Every row comes from one small tree of marks. Brackets hold a mark, then the marks that hang from it, in alphabetical order. Every link used is in the known rows. Which tree was each row made from?
Known rows:
{zanuve {geki guse modet} gope}: [ 3.36 -4.29 -3.33  0.09 -3.44  2.09 -4.11  1.01  1.76 -0.51 -0.22 -0.35
  1.61  0.67 -0.13 -0.96 -1.41  2.20 -0.19]
{modet fugus {geki {guse dizulu} {zanuve gope}}}: [ 0.59 -0.45  3.30  0.17 -0.78  2.90 -2.37  0.88 -3.96  0.95 -2.65 -0.06
  0.41  4.44 -0.29 -1.00  1.03  0.21  0.45]
{dizulu {zanuve geki gope}}: [ 1.92 -0.93 -2.70  0.27 -3.52 -0.59 -2.70 -0.84  4.96 -0.88 -1.78  1.44
 -4.53  1.06 -1.68 -0.92 -2.36  1.91  0.19]
{guse dizulu {geki modet}}: [-2.29 -3.33 -1.43 -3.67  2.12 -0.35  0.56  1.59 -3.64 -3.36  1.13 -0.33
 -1.05  1.46 -0.17  4.45  0.47 -0.74 -0.12]
{zanuve {fugus modet} geki gope}: [ 0.07 -0.13 -5.97  2.56 -1.39  1.28  0.17 -0.25  4.17 -0.91 -4.03 -1.99
 -0.18 -4.23  1.39 -2.39  1.61  1.76 -1.90]
{modet fugus {geki guse zanuve}}: [ 1.56  0.56  4.61  1.84  0.62  2.67 -1.53  0.23 -4.28  0.96 -2.19 -1.00
  2.47  1.57 -2.13  2.66 -2.81 -1.32  0.23]
{dizulu {zanuve {fugus modet} {geki guse} gope}}: [ 1.10  2.21 -3.64  1.73 -1.97  0.18  1.17 -0.14  6.48  3.05 -0.35 -1.57
 -0.09 -1.58 -0.53 -4.00  0.74  0.28 -0.37]
{gope {zanuve {fugus {modet geki}}}}: [-2.16  1.25  1.39  2.59  3.37 -1.38  1.61 -1.68 -2.53  1.69 -0.72  1.17
  0.97 -3.54  0.09  0.68  0.68 -0.36 -1.27]
{gope zanuve}: [-0.77 -0.33  2.35 -1.18  0.58 -3.67  0.56 -2.11 -1.05 -1.77  2.89  1.11
 -1.12  0.33 -0.18  3.94 -2.48 -0.28  0.54]
{zanuve {fugus {modet geki}} gope}: [-2.20 -1.06 -2.78  3.51 -0.19  0.41  0.22  1.18 -0.38 -0.49 -5.34 -0.55
 -0.78 -4.92  0.25 -0.99  0.33  1.19 -2.13]
{dizulu zanuve}: [-0.33  0.87  2.06 -1.20  0.09 -4.11  0.48 -0.03  0.60 -1.51  2.06  1.26
 -3.82 -0.06 -1.20  2.37 -4.14 -0.82  0.86]
{gope {zanuve fugus {geki guse modet}}}: [ 2.19  1.38 -0.25  0.06 -0.06  2.16 -1.09 -1.68  1.81  2.00  3.14  0.81
  3.87 -0.05 -0.67 -1.10  0.89 -0.61  0.29]
{geki {guse dizulu}}: [-0.97  0.01  1.53 -5.00 -0.63 -1.04  1.15  2.83  0.46 -0.92  3.36 -2.59
  1.33  2.77  2.32  1.46 -0.22 -0.92  2.51]
{gope {zanuve {geki guse}}}: [ 2.51  0.35  0.50 -1.44 -1.68  0.92 -1.44 -1.14  3.81  1.35  2.63 -0.83
  3.11  2.45 -0.15  1.44 -2.12  0.66  1.93]
{gope {zanuve fugus {geki {guse dizulu} modet}}}: [ 1.09  1.63  0.66 -2.35  0.54  2.42 -0.22 -0.92  1.34  2.87  4.42  0.81
  3.33  2.65  0.66 -2.86  3.97 -0.66  1.24]
{gope {zanuve fugus}}: [-2.01  2.86  0.97 -0.50  0.27 -2.06  1.87 -2.20  1.43 -1.13  2.02  0.06
  0.40 -0.22 -0.68  2.38 -0.55 -0.94  0.36]
{fugus modet}: [-0.71 -1.60  0.16  0.33  2.11 -4.07  2.35  0.57 -2.88 -2.25  0.76 -1.69
 -0.80 -4.47  2.36  3.12 -2.00 -0.07 -0.93]
{fugus {modet geki}}: [-0.80 -2.42  0.36  1.91  2.32 -1.47  0.19  1.50 -3.94 -0.42 -2.77 -0.16
 -0.70 -4.23  1.35  2.44 -2.53  0.13 -1.15]
{guse {geki {zanuve {fugus modet}}}}: [-1.77 -0.07 -0.77  2.02  2.39 -1.01  5.48 -0.94 -2.15 -2.75 -0.75 -2.79
  2.45 -2.77  0.24  4.25  0.00 -1.68 -1.59]

Write each row's tree:
[ 0.81  0.70 -2.61 -0.67 -1.28  1.39 -2.07 -0.66  2.52  0.44  0.16  3.30
 -4.54  0.79 -0.33 -5.28  3.36  0.85 -0.61] : {guse {dizulu {zanuve fugus {geki modet} gope}}}
[ 1.56  0.69 -0.46  0.90  0.59  1.44 -1.28 -2.54  0.85  0.02  1.71  2.21
  0.46 -1.46 -0.97 -0.48  1.00  0.02 -0.79] : {gope {zanuve fugus {geki modet}}}
[ 0.87 -0.80 -3.81 -1.88 -2.79  3.99 -1.91  1.87  3.07  0.60 -0.04 -0.67
  2.01  2.04  0.84 -4.45  3.87  1.23  0.45] : {zanuve fugus {geki {guse dizulu} modet} gope}
[-0.25  1.04  3.63 -3.23  0.29 -0.96 -0.77  2.73  0.22  2.77  1.97  1.04
 -1.32  4.19 -0.22 -0.53 -1.17 -0.87  2.74] : {modet {geki {guse {dizulu zanuve}}}}
[ 0.79 -1.94  1.54  3.55 -0.53  1.53 -3.31 -1.18 -4.65 -2.14 -5.79  1.59
 -2.21  0.68 -2.44  1.86 -1.84  0.53 -1.49] : {modet fugus {geki {zanuve gope}}}
[-2.96  0.95 -0.42  0.95  1.51 -1.42  0.92  0.74 -0.55  1.93 -2.62  2.17
 -4.57 -1.20  0.43 -4.15  3.04  0.28 -1.01] : {guse {dizulu {zanuve {fugus {modet geki}} gope}}}
[-0.49 -0.24  1.94 -3.49 -0.28  0.99 -1.12  3.84 -0.69  1.25  0.01 -0.97
  1.62  3.34  1.29  0.70 -0.85 -0.20  2.39] : {modet {geki {guse dizulu}}}
[ 0.58  1.05  2.48  1.89  1.14 -1.66  5.15  0.06 -2.16  0.39  2.68 -2.64
  4.91 -2.43  2.05  0.77 -0.57 -1.59  0.05] : {geki guse {zanuve {fugus modet}}}
[-1.05 -1.35  2.15 -1.58  2.30 -0.50  1.28  3.37 -3.75  2.38  0.09 -1.60
  1.82 -0.30  3.03 -0.21  0.70 -0.33  0.98] : {fugus {modet {geki {guse dizulu}}}}
[ 1.16  2.78 -0.69  0.80  0.92  0.70  2.30 -1.62  3.27  3.31  1.92 -2.15
  4.63 -2.37  0.89 -1.39  1.41 -0.70  0.32] : {gope {zanuve {fugus modet} {geki guse}}}
[ 2.78  0.53  1.68  0.09  1.45  2.89 -3.27 -2.20 -1.70  2.48  2.22 -0.10
  1.47  0.49 -2.20  0.25 -0.04 -0.97 -0.51] : {gope {zanuve {geki guse {modet fugus}}}}
[-1.85  2.02 -1.65  0.48 -2.44 -2.24  0.35 -0.80  4.40 -1.86 -0.44  1.01
 -4.30 -0.26 -1.93 -0.59 -1.30  0.06 -0.58] : {dizulu {zanuve fugus gope}}
[-1.69 -0.58  0.26 -2.92 -1.25 -3.80 -0.40 -0.14  0.58 -1.73  1.63  2.30
 -6.22  2.51  0.36 -0.71 -0.18  0.83  0.92] : {guse {dizulu {zanuve gope}}}
[-0.26 -0.60 -0.89  1.94 -2.57 -0.77  1.30 -1.17  0.52 -3.91 -1.04  0.42
  0.32 -0.16 -0.14  0.66 -0.80  0.79 -0.60] : {geki {zanuve fugus gope}}
[-1.11 -3.53  0.03 -0.26  1.51  1.65 -1.01 -1.54 -7.68 -3.77 -1.52  0.54
 -2.16  2.84 -1.76  2.93  2.43 -0.49 -2.08] : {guse dizulu {geki {modet fugus} {zanuve gope}}}
[ 1.34  1.12  3.27  1.50 -0.92  1.93  0.84  1.26 -0.17  0.45 -1.17 -0.42
  4.50  1.31 -0.87  1.16 -1.98 -1.04  0.82] : {modet {geki guse {zanuve fugus}}}
[-0.54  2.10 -3.30  0.30 -0.15 -0.30  1.25 -0.69  3.85  1.64 -0.84  0.51
 -4.01 -1.28  1.78 -5.53  3.90  0.85 -0.49] : {guse {dizulu {zanuve {fugus modet} geki gope}}}
